Known rows, with every way that one mark hangs from another:
J865{J145{J760} J601{J731{J782}}}: [ 0.08  0.07  0.20 -0.13 -0.03  0.15 -0.10  0.29  0.01  0.05  0.19  0.07
  0.15  0.30  0.08  0.21 -0.03 -0.02 -0.19 -0.17 -0.05  0.30  0.08 -0.05]
J865{J462 J601}: [ 0.12 -0.13  0.23 -0.38 -0.08 -0.21 -0.04  0.14  0.09 -0.03  0.32  0.15
  0.16  0.30  0.04  0.00 -0.01  0.05 -0.15 -0.04 -0.02  0.21  0.31 -0.06]
J760{J145{J865}}: [ 0.03  0.05  0.12 -0.10 -0.01 -0.12 -0.08  0.09  0.08  0.02  0.07 -0.23
 -0.04  0.31 -0.05  0.09 -0.09 -0.11 -0.05  0.01 -0.13  0.31  0.28 -0.10]
J31{J137 J145 J322 J782{J731{J966}}}: [ 0.24 -0.08  0.04  0.20 -0.20 -0.18 -0.19 -0.07  0.05 -0.05  0.06 -0.30
  0.31  0.16 -0.14  0.15  0.03  0.04 -0.06 -0.52  0.20  0.17  0.02 -0.01]
J145{J865{J462}}: [ 0.08 -0.09  0.22 -0.15 -0.09 -0.05 -0.05  0.11  0.08  0.00  0.07 -0.01
  0.02  0.35 -0.04 -0.01 -0.09 -0.04 -0.06  0.02 -0.09  0.21  0.25 -0.13]
J874{J760{J145{J865}}}: [ 0.02  0.00 -0.04 -0.25 -0.06 -0.21 -0.10  0.18  0.04  0.10  0.06 -0.24
  0.04  0.35 -0.01  0.14  0.02 -0.13 -0.04  0.09 -0.14  0.29  0.22 -0.15]
J865{J145{J31} J462}: [ 0.05  0.06  0.02 -0.32 -0.06  0.02 -0.02  0.06  0.10 -0.07  0.36 -0.08
  0.00  0.36 -0.01 -0.05 -0.08  0.03 -0.13  0.11 -0.01  0.32  0.25 -0.24]
J966{J731}: [ 0.20 -0.13  0.23  0.00  0.00 -0.07 -0.17  0.09  0.14  0.07 -0.05 -0.18
  0.09  0.31 -0.02 -0.02 -0.08 -0.10 -0.09  0.16  0.15  0.29  0.29 -0.03]
J731{J782 J966}: [ 0.06 -0.12  0.25 -0.02  0.02  0.22 -0.02  0.08  0.22  0.07 -0.04 -0.37
  0.10  0.31 -0.08  0.30 -0.19 -0.07 -0.12  0.03  0.12  0.34  0.22  0.13]
J760{J145{J865{J462}}}: [ 0.05  0.02  0.16 -0.23 -0.06 -0.16 -0.04  0.09  0.08 -0.03  0.20 -0.11
 -0.01  0.32 -0.06  0.08 -0.11 -0.07 -0.04  0.01 -0.16  0.27  0.31 -0.09]
J322{J31{J137 J782}}: [ 0.14  0.01  0.18  0.16 -0.08  0.08 -0.07 -0.09  0.09  0.06 -0.04 -0.48
  0.27  0.21 -0.08  0.04  0.04 -0.01 -0.09 -0.16  0.12  0.19  0.14 -0.08]
J322{J31{J137 J145{J760} J782}}: [ 0.10  0.02  0.10  0.05 -0.18  0.05 -0.11 -0.03  0.04 -0.02  0.07 -0.29
  0.20  0.20 -0.04  0.08  0.06  0.01 -0.07 -0.27  0.07  0.17  0.09 -0.13]
J31{J137 J322 J782{J731{J966}}}: [ 0.26 -0.06  0.20  0.26 -0.13 -0.05 -0.16 -0.09  0.08  0.05 -0.06 -0.42
  0.38  0.18 -0.15  0.15  0.03  0.01 -0.10 -0.36  0.20  0.17  0.02  0.00]
J145{J760 J865{J601}}: [-0.01 -0.07  0.29 -0.16 -0.14  0.05 -0.07  0.21  0.00  0.07  0.11  0.17
  0.03  0.33  0.07  0.11  0.02 -0.05 -0.11  0.00 -0.15  0.22  0.16 -0.12]
J601{J731{J782 J966} J865{J145{J31}}}: [ 0.01  0.12  0.16  0.07  0.01  0.25  0.10  0.32  0.18  0.02  0.11 -0.47
  0.03  0.34 -0.04  0.28 -0.31 -0.09 -0.14 -0.32  0.08  0.35  0.08  0.07]
J601{J731{J782} J865{J145{J31 J760} J462}}: [ 0.00  0.14  0.19 -0.06 -0.08  0.18  0.07  0.40  0.12 -0.03  0.24 -0.11
  0.06  0.33  0.02  0.13 -0.27 -0.06 -0.11 -0.29 -0.11  0.28  0.06 -0.08]
J31{J137 J782}: [ 0.14 -0.03  0.08  0.09 -0.12  0.02 -0.10 -0.11  0.08  0.06 -0.08 -0.35
  0.23  0.24 -0.07 -0.01  0.00 -0.04 -0.08 -0.17  0.05  0.23  0.13 -0.10]
J145{J31{J137} J760 J865{J601}}: [-0.03  0.03  0.28 -0.23 -0.27  0.20  0.00  0.09 -0.01  0.03  0.39  0.15
  0.02  0.29  0.07  0.06  0.00 -0.06 -0.08  0.06 -0.01  0.27  0.03 -0.22]
J322{J31{J137 J782{J731}}}: [ 0.22 -0.02  0.23  0.23 -0.06  0.04 -0.10 -0.06  0.11  0.05 -0.01 -0.53
  0.29  0.19 -0.08  0.01  0.12  0.01 -0.10 -0.14  0.22  0.18  0.10 -0.08]
J601{J731 J865{J145{J760}}}: [ 0.03  0.15  0.08  0.01  0.00 -0.01 -0.06  0.38  0.12  0.02 -0.02 -0.24
  0.03  0.34  0.03  0.10 -0.19 -0.07 -0.15 -0.34 -0.12  0.25  0.12 -0.13]
J601{J731{J782 J966} J865}: [ 0.05 -0.01  0.26  0.13  0.02  0.13  0.05  0.34  0.22  0.06 -0.09 -0.45
  0.10  0.31 -0.05  0.30 -0.32 -0.11 -0.12 -0.37  0.06  0.29  0.13  0.16]
J31{J137 J145{J865{J462}} J322 J782{J731{J966}}}: [ 0.25 -0.10  0.15  0.13 -0.28 -0.18 -0.11 -0.05 -0.01 -0.09  0.16 -0.12
  0.28  0.20 -0.18  0.12  0.01  0.06 -0.03 -0.56  0.12  0.10  0.00  0.00]
J966{J731{J782}}: [ 0.19 -0.16  0.29  0.11  0.01  0.09 -0.13  0.12  0.15  0.10 -0.09 -0.18
  0.13  0.29 -0.03  0.06 -0.14 -0.13 -0.08  0.18  0.16  0.32  0.25  0.07]
J322{J31}: [ 0.09 -0.02  0.18  0.02  0.05  0.02 -0.10  0.06  0.15  0.05 -0.03 -0.40
  0.14  0.26 -0.02  0.04  0.00 -0.03 -0.10  0.04  0.10  0.25  0.26 -0.12]
J31{J782}: [ 0.08 -0.07  0.06  0.11 -0.04  0.03 -0.10  0.03  0.10  0.07 -0.17 -0.36
  0.16  0.27 -0.03  0.04  0.00 -0.05 -0.05 -0.10 -0.02  0.26  0.22 -0.07]

Rows:
[ 0.14 -0.04  0.05  0.13 -0.26 -0.21 -0.12 -0.05 -0.12 -0.03  0.08  0.02
  0.30  0.18 -0.09  0.07  0.03  0.00 -0.01 -0.57 -0.02  0.15  0.04 -0.05] => J31{J137 J145{J865{J601}} J322 J782}
[ 0.02 -0.04  0.05 -0.02 -0.15 -0.12 -0.22  0.17 -0.03 -0.03  0.01  0.14
  0.07  0.26 -0.01  0.12 -0.07 -0.05 -0.01 -0.26 -0.15  0.21  0.12 -0.18] => J31{J145{J760 J865} J322}
[ 0.11  0.09  0.11  0.02 -0.13 -0.02 -0.07 -0.06  0.10 -0.01  0.26 -0.44
  0.17  0.19 -0.11  0.20 -0.04 -0.05 -0.05 -0.15  0.11  0.31  0.12 -0.05] => J760{J145{J31{J137 J322 J782{J731{J966}}}}}
[ 0.02  0.17  0.11 -0.02 -0.14  0.04  0.02  0.33  0.05 -0.04  0.19 -0.13
  0.14  0.30 -0.01  0.11 -0.19 -0.02 -0.08 -0.47 -0.16  0.21  0.05 -0.14] => J601{J731 J865{J145{J31{J322 J782} J760} J462}}
[ 0.00  0.10  0.03 -0.12 -0.03 -0.08 -0.11  0.05  0.10 -0.01  0.21 -0.27
  0.07  0.23 -0.03  0.12 -0.10 -0.09 -0.02  0.02 -0.04  0.37  0.25 -0.16] => J760{J145{J31{J322}}}
[ 0.09 -0.02  0.22  0.14 -0.21  0.24  0.02 -0.05  0.08  0.03  0.17 -0.37
  0.07  0.27 -0.08  0.07  0.00 -0.05 -0.03 -0.06  0.19  0.27  0.02 -0.10] => J145{J31{J137 J782{J731{J966}}} J865}
[ 0.15 -0.02 -0.07  0.15 -0.19 -0.20 -0.21 -0.10 -0.02 -0.03 -0.03 -0.18
  0.31  0.16 -0.10  0.05 -0.01 -0.01 -0.02 -0.50  0.02  0.19  0.07 -0.11] => J31{J137 J145 J322 J782}
[-0.01  0.08  0.16 -0.12 -0.09 -0.10 -0.03  0.09  0.00  0.00  0.32 -0.08
  0.06  0.25 -0.01  0.15 -0.06 -0.09 -0.02 -0.05 -0.09  0.34  0.22 -0.09] => J760{J145{J31{J322} J865{J601}}}
[ 0.06  0.09  0.21 -0.15 -0.23 -0.10  0.04 -0.03 -0.05 -0.04  0.43 -0.03
  0.19  0.21 -0.07  0.12 -0.03 -0.03 -0.01 -0.22 -0.10  0.25  0.14 -0.07] => J760{J145{J31{J137 J322 J782} J865{J462 J601}}}
[ 0.14 -0.01  0.15  0.15 -0.16  0.12 -0.08 -0.08  0.10  0.03  0.16 -0.40
  0.26  0.19 -0.09  0.11  0.00 -0.01 -0.05 -0.16  0.23  0.28  0.02 -0.10] => J145{J31{J137 J322 J782{J731{J966}}}}
[ 0.17  0.04  0.16 -0.34 -0.05 -0.13 -0.06  0.22  0.03 -0.05  0.38  0.12
  0.15  0.34  0.02  0.05 -0.03  0.07 -0.19 -0.22 -0.03  0.23  0.22 -0.10] => J865{J145 J462 J601{J731}}
[ 0.08 -0.12  0.28 -0.23 -0.11 -0.13 -0.01  0.14  0.03  0.00  0.22  0.15
  0.07  0.34  0.01  0.01 -0.03  0.00 -0.09 -0.04 -0.08  0.20  0.26 -0.07] => J145{J865{J462 J601}}
[ 0.01  0.14  0.00 -0.09 -0.15  0.23 -0.07 -0.01  0.04  0.02  0.19 -0.20
  0.07  0.30  0.01  0.03  0.00 -0.02 -0.12  0.00 -0.02  0.31  0.06 -0.26] => J865{J145{J31{J137 J782} J760}}
[ 0.17  0.00  0.08  0.21 -0.13 -0.06 -0.17 -0.12  0.02  0.07 -0.14 -0.28
  0.38  0.17 -0.11  0.06 -0.02 -0.03 -0.05 -0.34  0.03  0.19  0.07 -0.09] => J31{J137 J322 J782}
[ 0.11 -0.01  0.10  0.01 -0.35 -0.10 -0.14 -0.02 -0.10 -0.07  0.11  0.15
  0.25  0.20 -0.09  0.09 -0.02  0.02  0.00 -0.52 -0.15  0.09 -0.02 -0.14] => J31{J137 J145{J760 J865{J462}} J322 J782}
[ 0.16 -0.02  0.19  0.10 -0.18  0.06 -0.10 -0.01  0.09 -0.04  0.14 -0.40
  0.20  0.20 -0.08  0.15  0.10  0.05 -0.11 -0.28  0.21  0.15  0.05 -0.05] => J322{J31{J137 J145{J760} J782{J731{J966}}}}
[ 0.13 -0.07  0.27  0.06 -0.19 -0.02 -0.04  0.15  0.00 -0.06  0.23 -0.09
  0.16  0.23 -0.01  0.09  0.15  0.07 -0.06 -0.26  0.03  0.12  0.11 -0.04] => J322{J31{J145{J760 J865{J462 J601}} J782{J731}}}
[-0.03  0.03 -0.05 -0.28 -0.09 -0.11 -0.06  0.17  0.03  0.09  0.19 -0.25
  0.00  0.34  0.01  0.14  0.02 -0.14 -0.01  0.16 -0.10  0.34  0.19 -0.20] => J874{J760{J145{J31 J865}}}
[-0.02  0.18  0.06 -0.02 -0.03  0.10 -0.02  0.37  0.12  0.00  0.12 -0.25
 -0.01  0.34  0.05  0.09 -0.19 -0.08 -0.12 -0.28 -0.07  0.30  0.08 -0.18] => J601{J731 J865{J145{J31 J760}}}
[ 0.08  0.07  0.19 -0.04 -0.16 -0.03  0.02  0.01  0.01  0.00  0.38 -0.23
  0.08  0.23 -0.04  0.07  0.05 -0.06 -0.04 -0.09  0.04  0.31  0.13 -0.07] => J760{J145{J31{J137 J782{J731}} J865{J601}}}
[ 0.10  0.00  0.20  0.00 -0.25  0.04 -0.04 -0.01 -0.01 -0.05  0.15 -0.14
  0.17  0.23 -0.07  0.07  0.04  0.03 -0.04 -0.30  0.00  0.11  0.08 -0.12] => J322{J31{J137 J145{J760 J865{J462}} J782}}
[ 0.15 -0.03  0.25  0.15 -0.21  0.10 -0.06  0.01  0.05 -0.03  0.13 -0.35
  0.15  0.22 -0.09  0.16  0.09  0.04 -0.08 -0.30  0.16  0.13  0.02 -0.04] => J322{J31{J137 J145{J760 J865} J782{J731{J966}}}}
[ 0.08  0.02  0.12 -0.11 -0.13 -0.01 -0.15  0.01  0.08 -0.03  0.15 -0.20
  0.12  0.23 -0.02  0.05  0.01  0.00 -0.11 -0.14  0.09  0.20  0.14 -0.19] => J322{J31{J137 J145{J760}}}
[ 0.01  0.03  0.37 -0.21 -0.27  0.13 -0.03  0.28 -0.06  0.00  0.41  0.34
  0.14  0.26  0.06  0.18 -0.06 -0.02 -0.02 -0.18 -0.12  0.20  0.02 -0.18] => J145{J31{J322} J760 J865{J462 J601{J731}}}
[ 0.02  0.06  0.02 -0.24 -0.02  0.01 -0.03  0.09  0.04  0.00  0.37 -0.07
  0.04  0.33  0.06  0.01  0.03  0.01 -0.17  0.07  0.06  0.37  0.23 -0.16] => J865{J145{J31} J601}
[ 0.07 -0.02 -0.01 -0.23 -0.19 -0.10 -0.21  0.03  0.07 -0.06  0.16  0.01
  0.04  0.26  0.01  0.01 -0.05 -0.03 -0.11 -0.15  0.01  0.24  0.12 -0.23] => J31{J137 J145{J760}}
[-0.02  0.01  0.37 -0.30 -0.26  0.20  0.02  0.29 -0.01 -0.01  0.45  0.29
  0.02  0.31  0.09  0.13 -0.05 -0.02 -0.05 -0.04 -0.09  0.23  0.06 -0.19] => J145{J31 J760 J865{J462 J601{J731}}}
[ 0.08  0.03  0.26 -0.26 -0.09 -0.18 -0.03  0.19  0.04 -0.03  0.31  0.00
  0.05  0.29 -0.02  0.14 -0.07 -0.05 -0.07 -0.15 -0.13  0.25  0.26 -0.03] => J760{J145{J865{J462 J601{J731}}}}
